Each row was made from one walk, in order. Every step used is in the known rows, and no mark comes twice. Write each row's walk.
Known rows
vuvefur > norolu > tiro: -.08; -.04; -.15; -.21; .04; .03; .05; -.05; .13; -.02; -.13; -.13; .04; .00; .00; .11; .00; .13; .01; .02; -.07
fulit > norolu > tiro: -.06; -.04; -.13; -.19; .08; -.08; .06; -.09; -.17; -.02; -.14; -.15; -.13; .07; .05; .13; .03; .04; .11; -.01; -.12
sefida > fulit > vuvefur > norolu > tiro: -.02; .03; -.25; -.21; .07; .24; .10; -.05; -.06; .03; -.19; -.02; .06; -.05; .01; .16; .00; .21; -.01; -.09; -.12
vuvefur > fulit > norolu > tiro > sefida: -.07; -.07; -.13; -.18; .13; .21; -.02; -.10; -.12; -.07; -.10; -.11; -.24; .07; .08; .06; .00; .25; -.01; .05; -.07
norolu > tiro > sefida > fulit: -.01; -.01; .04; -.28; .06; .32; -.03; -.04; .02; -.03; -.17; -.12; -.13; -.09; .11; .00; .06; .23; -.02; .02; .01
vuvefur > norolu > tiro > sefida > sivi: -.11; -.01; -.11; -.21; .03; .27; .07; .08; .06; .05; -.16; -.08; -.06; .14; .12; .07; -.02; .36; -.05; .09; .03
sefida > fulit > vuvefur > norolu: -.07; -.05; -.23; .07; .05; .37; .16; -.06; -.11; .03; -.15; .11; .15; -.02; .01; .07; -.05; .25; -.01; -.13; -.07
tiro > sefida: -.10; -.14; .04; -.02; .02; .13; -.04; -.10; .01; -.13; -.03; .02; -.03; .06; .07; -.09; .04; .23; .00; .13; .04
vuvefur > norolu > tiro > sefida: -.09; -.05; -.18; -.23; .00; .05; -.04; -.09; .14; -.10; -.13; -.10; .02; .00; .08; .00; .02; .29; -.04; .11; -.02
norolu > tiro: -.05; -.06; .04; -.25; .08; .02; .02; -.05; .05; -.04; -.07; -.11; -.09; .00; -.01; .09; .06; .03; .05; .07; -.05
norolu > sefida > sivi > vuvefur > fulit: -.08; -.15; .05; -.23; .17; .79; .02; .07; -.07; .10; .07; .17; -.28; .12; -.13; .12; -.13; .24; -.07; -.01; .10
fulit > norolu > tiro > sefida > vuvefur: -.05; -.01; .00; -.40; .05; .10; -.07; -.12; -.19; -.08; -.23; -.19; -.14; -.03; .13; .04; .01; .14; .04; -.02; -.06
sivi > vuvefur > norolu > tiro: -.04; -.08; -.15; -.36; .05; .06; -.07; -.10; .13; -.02; -.02; .01; .04; -.02; -.04; .12; -.07; .17; -.03; .08; -.01
sivi > vuvefur > fulit > norolu: -.08; -.20; -.05; -.01; .17; .36; .01; -.14; -.22; -.01; .06; .09; -.18; .10; -.05; .10; -.13; .16; .00; -.01; -.03
tiro > sefida > vuvefur > fulit: -.05; -.13; .19; -.15; .19; .59; -.03; -.12; -.03; -.06; -.08; -.06; -.19; -.03; .01; -.03; -.07; .23; -.07; .00; .02
sivi > vuvefur > fulit > norolu > tiro: -.03; -.10; -.09; -.29; .18; .23; -.03; -.11; -.15; .00; .01; -.02; -.25; .05; -.04; .18; -.08; .13; .01; .01; -.08
fulit > norolu: -.12; -.12; -.08; .08; .06; .02; .11; -.10; -.24; -.04; -.09; -.05; -.05; .12; .05; .06; .00; .05; .12; -.04; -.08
sefida > sivi: -.10; -.09; .14; .02; .09; .33; .15; .09; -.07; .08; -.07; .01; -.10; .19; .04; .07; -.02; .15; .04; .04; .04
sefida > fulit: -.05; -.08; .13; -.02; .10; .38; .09; -.02; -.03; .01; -.12; -.04; -.04; -.07; .02; .01; .01; .11; .04; -.07; .01
vuvefur > fulit > norolu > tiro: -.06; -.07; -.09; -.16; .18; .20; .09; -.08; -.14; .01; -.10; -.14; -.24; .06; -.01; .17; -.02; .09; .05; -.03; -.13
norolu > sefida > sivi: -.14; -.05; -.01; -.16; .03; .49; .16; .15; -.10; .09; -.12; .02; -.15; .15; -.04; .09; .01; .16; .05; -.05; .06
sivi > norolu > tiro: -.04; .03; .04; -.33; .05; .06; .17; -.11; .03; -.06; -.09; -.04; -.02; -.02; .02; .08; .11; -.03; .10; .14; .03

Write each row's walk
-.01; -.07; .15; -.35; .21; .51; -.07; -.10; .01; -.05; -.11; -.14; -.23; -.08; .02; .05; -.04; .21; -.06; .02; -.01 -> norolu > tiro > sefida > vuvefur > fulit
.01; .09; -.12; -.26; .04; .34; .13; -.11; -.20; -.05; -.15; .12; -.02; -.06; .10; .06; .10; .21; .03; .04; .00 -> sivi > norolu > tiro > sefida > fulit > vuvefur
-.08; .02; -.24; -.17; .03; .28; .09; .05; -.09; .06; -.15; .04; -.02; .18; .12; .12; -.01; .39; -.06; .06; -.02 -> fulit > vuvefur > norolu > tiro > sefida > sivi
-.06; -.01; -.28; -.17; .05; .04; .08; -.08; -.03; -.01; -.12; .01; .08; .03; .00; .14; .00; .17; .00; -.01; -.12 -> fulit > vuvefur > norolu > tiro
-.10; -.05; .08; -.37; .03; .41; .02; -.02; -.11; -.04; -.18; -.07; -.10; -.06; -.07; .03; .00; .02; .06; -.14; .00 -> norolu > sefida > vuvefur
.00; .03; -.11; -.20; .08; .31; .00; -.07; -.18; -.03; -.14; .06; -.06; -.03; .08; .06; .07; .27; -.02; -.02; -.06 -> norolu > tiro > sefida > fulit > vuvefur
-.05; -.05; -.07; -.33; .05; .20; -.09; -.01; -.20; .02; -.02; .06; -.20; .18; .10; .09; -.06; .30; -.02; .11; .06 -> fulit > norolu > tiro > sefida > sivi > vuvefur
-.16; -.08; -.25; -.14; -.04; .31; .11; .00; .04; -.02; -.13; .00; .06; .00; -.08; .04; -.02; .17; .03; -.11; .00 -> vuvefur > norolu > sefida
-.04; -.08; .08; -.06; .05; .39; .00; -.05; -.03; -.06; -.13; -.03; -.06; -.05; .09; -.07; .04; .25; -.01; .01; .04 -> tiro > sefida > fulit
-.07; -.02; .04; -.23; .06; .26; .03; .07; -.02; .03; -.11; -.07; -.18; .15; .12; .06; .03; .28; -.01; .12; .04 -> norolu > tiro > sefida > sivi
-.03; -.05; -.04; .03; .10; .38; .12; -.06; -.23; .02; -.09; .12; .01; -.01; .01; .07; .02; .16; .03; -.10; -.06 -> sefida > fulit > vuvefur
-.08; -.11; .01; -.08; .16; .44; .02; -.13; -.25; -.04; -.15; -.10; -.21; .03; .06; .03; -.09; .21; .00; -.08; -.06 -> tiro > sefida > vuvefur > fulit > norolu
-.07; -.04; .12; -.35; .13; .76; .18; -.06; -.08; .00; -.14; .01; -.18; -.09; -.10; .07; -.04; .05; .03; -.09; .06 -> sivi > norolu > sefida > vuvefur > fulit
-.09; -.17; -.11; -.09; .01; .17; -.03; -.11; .09; -.05; .04; .13; .13; .02; -.06; .03; -.11; .22; -.04; .06; .05 -> sivi > vuvefur > norolu
-.01; -.03; -.11; -.37; .04; .35; -.11; -.08; .08; -.03; -.11; -.01; -.02; -.11; .06; .03; -.05; .35; -.08; .03; .05 -> sivi > vuvefur > norolu > tiro > sefida > fulit
-.02; -.02; .13; -.44; .07; .17; -.11; -.10; -.02; -.09; -.17; -.16; -.11; -.08; .09; .01; .03; .15; .00; .04; .00 -> norolu > tiro > sefida > vuvefur
-.07; -.07; -.05; .03; .08; .26; .14; -.06; -.27; .02; -.18; -.08; -.08; .02; .07; .06; -.02; .10; .10; -.14; -.07 -> sefida > fulit > norolu
-.08; -.06; -.09; .01; .05; .26; .07; -.08; -.26; -.04; -.19; -.07; -.09; .03; .14; -.01; .00; .23; .06; -.08; -.04 -> tiro > sefida > fulit > norolu
-.02; -.12; .08; -.32; .20; .60; -.09; .00; .01; .04; .08; .09; -.30; .11; -.01; .11; -.10; .35; -.12; .14; .08 -> norolu > tiro > sefida > sivi > vuvefur > fulit
-.07; -.15; .14; -.15; .09; .34; -.01; .02; -.07; .05; .08; .17; -.11; .15; -.02; .08; -.08; .19; -.01; .11; .11 -> sefida > sivi > vuvefur
.00; .05; .04; -.35; .05; .35; .10; -.09; .01; -.06; -.17; -.05; -.07; -.12; .12; .00; .09; .17; .04; .07; .07 -> sivi > norolu > tiro > sefida > fulit
-.07; -.14; .10; -.17; .05; .35; -.11; .01; -.06; -.01; .07; .17; -.13; .17; .06; .00; -.07; .32; -.06; .16; .14 -> tiro > sefida > sivi > vuvefur
-.10; .00; .09; -.10; .01; .37; .24; -.01; -.06; -.02; -.08; .10; -.04; .15; .14; -.02; .06; .20; .06; .18; .16 -> tiro > sefida > sivi > norolu
-.13; -.01; -.06; -.25; -.05; .35; .23; -.04; -.06; -.06; -.10; .08; -.03; -.01; -.06; .02; .08; .00; .13; .01; .08 -> sivi > norolu > sefida
-.10; -.16; -.06; .12; .18; .33; .14; -.10; -.21; -.01; -.05; -.04; -.17; .11; -.02; .09; -.07; .12; .05; -.06; -.09 -> vuvefur > fulit > norolu
-.08; -.16; -.01; -.02; .20; .51; .07; -.02; -.27; .08; .02; .09; -.25; .20; -.01; .14; -.15; .23; -.01; -.03; .00 -> sefida > sivi > vuvefur > fulit > norolu
